Known rows, with every step that occurs
E, U, K, Q, C, A: [ -7  -5  26   6  -8  22   4  -1   2  13 -18  18 -11 -16  30   5  -3 -11
 -31   6  -5  -1   5  -4 -15   0  -8  -6  10  18  -8   3   8  11  -3   2
 -16  -1  -4  -2  -1   9  -9 -15 -16 -27  -6   5   7   4  -1 -13  14 -11
  15 -15 -10  -4  -6  -8  -6 -10]
Q, C, A, E, U: [  0  -1  19   5 -10  11  -6  -2   7   7 -22  22  -8 -11  -4  -7  -1   3
 -17  15  -2  -3   7  -9   3  -3   3   3   7   8  -3   5   0   6  -6  15
 -26  -7  -6 -24  -1   2   8 -24  -8 -13   9   7  28   0  -1   0  12  11
  14  -4  -8  -2   6   0   0 -17]
E, A, Z, U, K, Q: [  0  -1   4   1  -3   2  -5   0   6 -10 -10   0  11  -9   3  11   6 -13
  -7   0   4   0  -4  -2 -20   1  -4 -19   4   2 -20   0   9  11  -2  12
   1   1  -5  15  -1   2 -15   2  -2 -10   3 -22  -5   4  26  13   7  -7
   0  -6  -5   8   0   4  -2  -2]
Q, C: [ -1  -9  28  -3  -2   2   1   4 -15  18   4  22  -3  -7  23   3   4  -2
 -12  15  12  -6   4   1   0  14   0   6  -2  19  -3  -1   4   7   3   5
 -19  -3   3   3   4   5  -1  -7 -21 -10  -9  -6  11   6  -9 -13  -5 -12
  -2  -9  -4  -1  -9   0   3 -14]
U, K, Q, C: [ -4  -6  28  -5   3   1   2   4  -7   9   2  17  -1  -2  28  10   1  -5
 -18  10  17  -6   3  -3 -12   8  -1  -4   2  17 -16   1   8  15   2   9
  -9  -2  -3  16   4   4  -3  -2 -15 -13  -9 -14   0   6  10 -10  -1 -21
   1 -11  -3   0 -17   4  -3 -12]
A, Z, U, X, F: [  2  -1 -11  19 -11  21  -7  13  -4  -5   2  11   2 -27 -17   5  -1  -5
   0  19  -6  -1 -13   7 -14   3  -1   7   7  13  11   0   5   9  23   7
 -27  -9  11 -16 -12  -8   4  -1  -1 -17 -18 -12   7  -5  -5  -3  -4   6
 -14   5 -16   0   3   8   0 -13]
T, F, X, U: [  4 -24   9 -11  -9  16 -15  10  -4  10  -3  12  17 -16 -15  14   9   0
   2  -8  -7 -15  -2   2  -6   3  -9  -2  11  31  13  -2   0   6  -3  12
   8  -2   8   9   2  -4  -6  -7  -6 -12  -9 -34 -11   2  15  -6   0  -7
   6   7   6  -4   9   0   7   1]
F, X, U, K: [ -3 -25  15 -21   4   8  -4   0  -2  -9  -2   3  21 -13  -6  10   0   1
 -15  -8   2 -14 -12  -5 -18   2  -9  -5  15  22  -2  -6   8   5   3  18
 -11  -4   2  12  16  -3  -3   1 -10 -22  -2 -24 -10   7   8  -8  -7  -3
  -5  -1   3   0  -7  -1   0  12]
F, X: [ -1 -19  14 -13   3 -12  -5   6  -6  19   0   7  10 -11  -8   3   9   1
  -3  -6  20 -13  -1   8   3  -2   0   2  12  17   7   2  -3  -2   8   9
   5  -7 -16   5   5   8   0 -14 -14 -10  -4 -20   4   2  16 -10   4   4
   6  -2  -1  11   5  -5   2  -3]
K, U, Z, A, E: [ -8 -11  24  -3 -15 -18  -6  -2 -13  15 -16  13 -12  -3  -6   5   0   6
   5   3  -8   5  -6  -1  -4   7  19   4  -2   2   0  22 -12   5  -3   7
 -14   5  -1 -10  13   4  -5 -14  -1  -3   3  -6  14   4  -4  23  11   7
  21   3  -8  -1   2  16  10   3]
K, U, X: [  7 -10   8  15  -8  13 -16   6 -16   4   9   6  -8  -2  -2  -2   7  -3
 -12  16 -13   1  -9  -4 -22  -3  12  12   4  27   7  10  -4  12  25  15
 -12  -5   4   0  -1   6   2  -6  -7 -17 -16  -6  20   4  -4  -1 -20  -7
  -6   0 -12   7 -15  -1   2 -17]
K, Q, C, A, E: [-14  -4  33   1  -7  -3  -8   1 -17  19 -24  22 -20 -21  21   9  -3   0
 -18  11   0  -2   0  -1  -1   1   4   0   1  -1   0  13  -7  12  -7  -2
 -21   2  -9 -10   6  11 -10 -18 -13 -15   0   4  15   4  -7   9  22   0
  36  -2  -5  -2   0   8   2  -5]
Q, C, A: [ -9  -9  30   5  -8  18   4   0 -10  25 -16  19 -16 -21  29   5  -2  -7
 -25   7  -7  -3   1   1  -8   4  -9   0   7  18   5   4   4   6  -2  -6
 -19   0   0  -7   2  10 -11 -16 -21 -26  -8   8  11   4 -16 -14  10 -10
  16 -13 -10  -4  -3  -8   0  -6]
F, X, U: [ -1 -21  15 -15  -6  13 -17   6  -1  11 -10  15  17 -12  -7  14   9   1
   0  -2  -6 -18  -6   4  -5  10  -5  -3   8  26  10   0   2   3   1  10
   8  -5   1  13   4  -3  -8 -11 -11 -15  -6 -32  -9   5  11  -5   3   1
   5   9   8   3   8   0  11   3]
A, Z: [ -2  -5  -4   6 -10  -6  -5  11 -17   9 -18  13   9 -11  -6   4  -4  -1
  17  10  -1  -4 -17   8   4  15  -8  -2  -1   9  -3  -5   1   4   5   7
  -8  -7  11   1  -4   7 -10 -15   3 -10  -3 -12  19  -9   8   5   3   3
   7   5 -12   3   5  14   6  -7]
Z, A: [ -7 -11  10   1 -13  -2   4  -4  -1  12 -13   6   3   3 -13   2  -1  10
   3  -9   0   6  -7   0  -9  13   8   2  -4  18   1  16  -2   7  -5   2
  -7   5   1  -5  -3  -4  -2 -12  -4  -1   3 -13   3   4  -6   7  12   2
   5  -2 -11  12   0   3   1   4]
X, U, K: [ -2 -21  10 -15   1  14  -2  -4   0 -14  -3   3  20 -12  -4   9  -2   0
 -17  -3  -5 -10 -12  -7 -21   5  -9  -7   9  17  -6  -4  11   8  -2  16
 -17  -1  10  12  17  -7  -4   7  -5 -20  -1 -18 -10   6  -2  -2  -9  -6
  -6  -3   2  -2 -10   1   4  12]
K, U, Z, A, C, Q: [  0  -5  14  -6  -7  13 -11   9 -12  18  -1  -4  -1  -4  -1  11   7   6
   2   7  -4  -3 -16   1   4  -8   2  -7   5  24  -3   6  12   1  -7  -1
   9   3   4  -9  -7  11 -13  -1  -2 -18 -14   4   1  13  -3  25   3  -5
  -8   8  -4  -7 -10   7  15 -15]
K, Q, C, A: [-10  -5  29   7 -10  18   2   2  -7  23 -19  20 -18 -17  33   9   0 -12
 -27   7  -4   0   3   1 -12   3  -7  -7   6  16  -2   6   6  11  -4  -6
  -9   0  -4   1  -2  13 -15 -15 -17 -25 -11   1   6   5  -5  -9  17 -13
  20 -13  -9  -4  -5  -5  -1  -9]
T, F: [  7 -17  -4  10 -10   4   5  15  -9   8   3   0   6 -16 -19  -1   5  -3
  -3 -13   6   2   4   2  -8  -9 -12  -5   8  18  12   3  -8   9  -9  10
  -7   5  10  -5  -1  -3   3   7   1  -3  -7 -12  -1  -7   6   1  -7 -18
   2 -11  -8 -13   2  -1  -1 -12]
Z, A, C: [ -1  -6  11 -14  -4   5  12  -1   1   9 -18   8  20  -1  -5   7  -1  12
  -2  -5   1   2  -6   0   1   8   1   8   5  26   7  11   2   0  -8  -3
 -20  -4   2 -20 -16  -5  -2  -3  -1  -7 -10   3  11   5   2  11   8  -4
   2  11   0   4  -5   5   4  -7]
Z, U, X, F: [  2  -5  -8  20 -10  22  -6  10   0  -6   9   8   2 -26 -15   3   3  -6
  -8  15  -2  -2  -8   6 -16  -1   1   6   8  12  13   2   6   9  23   7
 -27  -7   7 -16  -9 -11   6   2  -3 -18 -19 -10   4  -3 -10  -4  -6   3
 -17   1 -12  -1   1   2  -1 -13]
Q, C, A, Z, U, K: [ -5  -6  19  -6   0  14  -1  -5  -3 -11  -7   9   8 -22   6  10  -3  -5
 -17   5   2  -4 -11 -10 -15   4 -12  -8   9   8  -5  -6  12   3   3  13
 -28  -5   8  -1  16   1  -5   2 -14 -20   7  -3   4  12   2  -8  -9  -1
  -7  -7 -13   2  -1   0  -7   4]
X, U, K, Q: [ -3  -9   5  -3   0   9  -6   3   7  -8 -13   3  12  -3   4  14   3  -8
 -16   0   3  -5  -7  -2 -25   0  -6 -17   7  12 -17   3  10  17  -4  12
   7   1  -3  23   0  -4 -13   2   0 -16  -1 -29 -13   2  22   8   8 -13
   6  -5   5   1  -9   8   4   4]
F, X, U, K, Q, C, A: [-11 -11  32  -6  -6  23  -2   2  -3  19 -15  20  -8 -19  33  15   0  -9
 -27   1  -7  -8  -1  -2 -14   4  -9  -6  13  23  -1   3   7   8  -1  -1
  -8  -4  -4   6   3  13 -14 -16 -21 -30 -11  -7  -2   9   0 -15  15 -14
  21  -9  -5  -4  -5  -6  -4  -1]
U, Z, A, C, Q: [ -4  -5  13  -3  -6  10  -7   9 -11  15  -1  -5   1 -11  -2  13   4   8
   0   4   8  -2 -17   2   5  -6  -2 -10   5  16   0   5  13   5 -10  -1
   5   4   0 -12 -10   7 -11  -2  -3 -21 -12   6   2  13  -8  22   9   0
  -8   8  -3  -6  -4   6  16 -14]

Rows
[ -2  -9  13 -11  -9   1  12   3  -2   6 -10   8  16  -4   1   4   1   7
   1  -5  -3   3  -4   1  -1   6   3   7   9  21   8  12   3  -1  -3  -3
 -15  -4   3 -21 -10  -4  -2  -1   3 -15 -14   5  10   4   1  12   6  -2
  -5  10  -3  -7  -2   5  11  -7]
U, Z, A, C
[  0 -14   4  -7   0   7  -5   8   6  -2  -6   1  15  -6  -2  15   3  -7
 -13 -11   7  -7  -3  -1 -23  -6  -9 -16  11  16 -12   2   5  16  -5  14
  12   2  -5  23  -2  -2  -9   3   0 -15  -4 -33 -15   2  31   4   6 -16
   9  -4   3  -3  -8   5  -1   2]
T, F, X, U, K, Q
[  7  -7  -6   0 -15 -11  -4  10 -23  10 -10  11   6 -18   0   2   1  -6
  25   0 -12  -3 -14  10   6  19  -2  -1  -3   9  -7 -10   0  -1   0   4
  -6  -1  10  -2  -4  16 -16 -16   3  -8  -4 -11  21 -13   4  14   7   7
   1   4 -18   8   7   6   9  -7]
E, A, Z
[ -1 -11   7   8 -23  -1   4  -2   5   7  -9  11   3   2 -12  -4   0   1
   5  -4   0   8   1  -2 -11  11  12   0   3  19  -2  15   2   4  -2  12
  -4   2   2 -12   1  -5   5 -12   4 -12   2  -5  10   3  -4   6  12   6
  -9  -1 -14  -2   7   2   7   0]
E, U, Z, A
[  1  -9  10  -8  -1   6   0  -7  -3 -17  -2   2  16 -20  -8   6   3  -5
  -8   0  -1  -4 -13  -7 -15   4  -9 -10   7   3  -8  -8  11  -1   1  15
 -24  -3   7   1  14  -1  -8   7  -7 -14   7  -9   2   7   5   2 -10   3
 -14  -5 -11   8   4  -1  -3   5]
E, A, Z, U, K
[  4 -23   5  -9  -1  -8  -2  14  -8  20   6   3  12 -16 -18   4   9  -1
   0 -18  16  -8   4   7   1  -9  -5  -2  16  25  14   1 -10   0   2  13
   3  -2 -10   1   0   5   3  -7  -8  -7  -7 -24   0  -4  20 -11   0  -7
   6  -6  -4  -3   6  -5  -4 -10]
T, F, X
[ -2  -3  10  -3  -8  15  -8   8  -5  10  -4  -2   2  -8  -7   9   5   8
   0   5   6  -2 -13   0   8  -8   0 -11   6  18  -2   4  15   4 -10   4
   3   1   0 -16 -11   5  -6  -6   0 -20 -10   7   5  10  -4  21   8   2
 -11   8  -4  -7  -2   4  14 -20]
E, U, Z, A, C, Q
[  5  -4   9  -6  -2   9  -8  11 -18  15   4  -7   1 -19   0  10  12   2
  -1   3   4  -5 -15   4  11 -11  -5 -10   4  16  -4  -4  11   1 -11  -3
   3   4  -2 -13  -8  14 -16  -1  -7 -18 -13   6   5   7  -9  25   6  -1
  -9   5  -3   0  -9  -2  17 -20]
E, A, C, Q
[ -3  -7  10  -5   2   8  -3  -5  -1 -18  -7   2  17 -18  -9   7  -1  -4
 -10   4   7  -5 -13  -9 -15   3 -10  -9   8   4  -4  -4  11   3   3  18
 -25  -5   8   2  14  -3  -2   6  -7 -15   8 -10   1   9   7  -1 -11   0
 -13  -4  -9   5   2   3  -5   6]
A, Z, U, K
[ -5   1   8   3  -4  12  -5   0  10  -8 -20   4   6 -10   8  13   3 -14
 -16   4   3  -1  -7  -4 -22  -3 -10 -19   8   3 -15   4  10  14  -2  10
  -1  -1  -6  13  -1   2 -14  -1  -2 -17   4 -16  -5   7  23   8  12  -7
   6  -6  -6   4  -2   6  -4   1]
C, A, Z, U, K, Q
[-14  -9  22  -4  -9 -15  -5  -4 -11  11 -22  13  -5  -7 -12   6  -5  15
   3  -2   3   4  -8   0   0   8  16   6  -6   2   1  22 -11   9 -10   4
 -22   4  -7 -15   4   0  -2 -16  -5  -1   9  -6  15   3  -8  19  19   8
  26   4  -5   8   3  14   5   3]
Z, A, E
[ -2   4   7   7 -10  12 -15  -4  -1  -5 -16  13   9 -17 -11  10   9  -9
   6  18   1  -3  -9  -3  -3   9  -7  -7   1   0   5   1   9   1   2  11
 -12  -9   8  -5   0  -3  -8  -3  -8  -5   9 -12   8   9  10   5  -1   7
  -8   5  -6   8  20   9   3  -5]
A, Z, U
[ -3  -1   7   2   1   7  -4  -2  12 -12 -11   0  12  -5   2  12   8 -13
 -20   5  13  -2  -3  -5 -23  -6  -5 -18   8   1 -16   8   9  15  -4  12
   0  -1  -9  16   2  -6  -9   5  -2 -11   5 -22 -10  10  24   7   6 -11
   0  -9   1   7  -5   5  -1  -1]
Z, U, K, Q
[ -9 -21  15  -3 -22  -1  -3   2   1  12  -6  12   6  -4  -7   8   4   1
   9 -10  -7   1  -5   2 -12  16   9  -1   4  24   6  15   2   3   1   5
   4   3   4   1   5  -2  -5 -12   1 -16  -5 -18  -4   7  -2   4  15   3
  -1   6  -6  -2   8   3  13   8]
F, X, U, Z, A
[  1  -3   9   4 -12   2  -5  -5  12   1 -20  15   2   1 -25  -7  -1  11
  -3   8   2   0   4  -9   3   0  12   4   2  11  -6  10  -5   7  -9  17
 -20  -5  -5 -21  -5  -5  13 -20   1   0  15  -2  25  -3   2  11  12  14
  11   1  -6   6  10   5   1 -13]
Z, A, E, U
[ -5  -9  16 -11  -5  14 -15  12 -10  17  -1   0   6 -12  -1  17   7   8
   2   0   5  -8 -17   4   7  -4  -1 -10   8  25   3   3  14   3  -8  -1
  12   1  -1  -7  -6   7 -13  -5  -4 -23 -15  -6  -3  15  -1  20  11   1
  -6  13   1  -6  -1   5  17 -12]
F, X, U, Z, A, C, Q
[-16  -7  36  -5  -3  -2  -3  -2 -14  15 -24  19 -18 -22  19  11  -6   1
 -23   8  -2  -3  -2  -4  -4  -1   2  -1   5  -2  -3  10  -5  12  -6   1
 -28   2  -9 -10   9  11 -10 -14 -14 -19   1   4  15   4  -5   6  18  -3
  34  -5  -5  -3  -5   8  -1  -3]
U, K, Q, C, A, E
[  1  -3  11   7  -9  13  -5  -2   9   4 -27  18  -6 -10 -11  -9   0   3
 -15  12  -1  -3   6  -6   2  -9   2   0   8   6  -3   7  -1   6  -9  14
 -23  -7  -7 -25  -1   1   8 -20  -3 -11  11   7  26  -2   2   5  13  14
  16  -3  -6  -1   8   0   1 -14]
C, A, E, U
[ -4  -3  13  -5  -3  13  -8   8 -11  14  -6  -2   2  -9  -5  13   5  12
   0   2   8  -2 -19   2   7  -6  -2  -8   2  19  -1   6  11   4 -11  -3
   3   3   0 -11 -12   6 -11  -5  -4 -16 -11   3   4  11  -8  22  11  -1
  -5   8  -2   2  -7   6  11 -14]
Z, A, C, Q
[  1 -21   9   3 -19   5  -8   8  -7   4  -3  12   5 -16   9   4  12 -16
  -2   8  -9  -5  -1   4 -14  10  -3  -6  10   9   7   3   9   5   6  10
   7  -1  11   7  14  -5  -8  -2   2 -27 -10 -15  -5   4  -3   4   0  -1
 -13   4   3 -20   7   3  26   3]
X, U, Z
[  5  -2   8   5  -7   3  -6   0  11  -1 -19  15   3  -4 -21  -8   3   5
 -10  15   7  -3   6  -7   4  -6   6   4   5   5  -4   4  -2   6  -7  21
 -21  -7  -5 -20   0  -4  13 -16  -1  -4  14  -1  26  -5   6   9   5  13
   8  -1  -3   1   7   5   4 -17]
A, E, U
[ -9  -4  13   0 -13  15  -7   9 -15  11 -26  24  -1 -19  23  15 -11  -4
   1   9 -16  -7 -15   2  -6  19 -12  -7   3  20  -6  -7   9   9   3   1
  -9  -7  13   8  -2  14 -19 -16  -4 -26  -7  -6  13  -2   7  -3  10  -5
  16   3 -15  -3   0  10   0  -3]
X, U, K, Q, C, A, Z
[  0   2  17   7 -11  12  -7  -1  12   6 -24  21  -8  -9   0  -5   1  -1
 -17  15   0  -3   9  -8   0  -6   4  -2   6   6  -8   7   0  10  -7  14
 -19  -6  -9 -19  -4   4   8 -23  -5 -12   8   3  25  -2   6   3  16   7
  18  -5  -7  -3   5   2  -2 -19]
K, Q, C, A, E, U
[  7  -9 -10  15 -10  16  -4  15  -7   6  11   7  -3 -15 -12  -1  -1  -5
  -4  16 -16  -1 -11   9 -19  -2   3  11   7  26   5   3  -1   6  28   8
 -19  -5  12  -8  -8  -2   3  -2   1 -13 -28 -15   5  -9  -7  -1 -12  -3
 -10  -1 -15  -1 -14   8   0 -13]
K, U, X, F
[  0  -1  26  -7  -2   1  -2   5 -10   8   2  18   1  -9  28  12   6 -10
  -7  12   9  -4   1  -3  -9  15  -2  -7  -1  15 -19  -6   9  10   1   8
 -13  -1   0  10   1   8 -10  -3 -14 -13  -6 -15   6   7  12  -5   0 -15
  -4  -7  -8   4  -8   1  -2 -13]
E, A, Z, U, K, Q, C
[-14  -8  35  -3  -7  -1  -5   0 -17  19 -22  21 -20 -23  18   5  -4   3
 -18  10  -3  -2  -1  -1   1   0   4   3   2   1   5  11  -7   8  -6  -2
 -29   1  -6 -17  11  11  -8 -17 -16 -15  -1   8  19   3 -14   5  16   2
  32  -3  -5  -3   3   6   3  -3]
Q, C, A, E
[-10  -4  31   4  -8  23   0  -3   0  13 -16  16 -14 -20  31  10   1 -15
 -32   8  -5   0   2  -6 -18   3  -9 -10   9  14  -3   5  11  10  -2  -2
 -15  -2  -3   0   4  11 -14  -9 -20 -27  -6   2   1  10  -3 -12  13 -13
  15 -13 -10  -3  -2  -7  -4  -4]
Z, U, K, Q, C, A
[  2  -6   9 -10 -10   6  11   1   6   4 -14   9  20  -3  -4   1   0   7
   1  -2  -1   2   0  -2   2   5   3   5  10  23   4   9   4  -2  -3   2
 -20  -6   2 -26 -12  -8   2  -4   5 -14 -10   6  13   3   6  11   5   1
  -6  12  -3  -8   0   4   8 -12]
E, U, Z, A, C
[ -2  -4  13  22  -7  20 -19   4  -6 -13   4   6   0 -19  -7   2  10  -6
 -19  15   7   3  -4  -9 -19  -2   8   4   4   7  17  10   7  14  21  13
 -19  -8  -2 -14  -1  -6   2  -1 -10 -22  -2  -1  15  11  -8  -8  -8   1
 -16   3  -9   9   5  -9   2 -18]
Z, U, X
[-13  -8  25   0  -8  -2  -6   0 -14  15 -28  15 -17 -24   4   6  -4   2
 -16   3  -6  -1  -6   1   0  -4   1   0   4  -6   7  14  -7   9  -8  -2
 -23   1  -8 -18   9   8 -10 -17  -9 -14   5   6  16   0 -12  12  20   7
  36  -2  -5  -2   4   6   5   1]
C, A, E
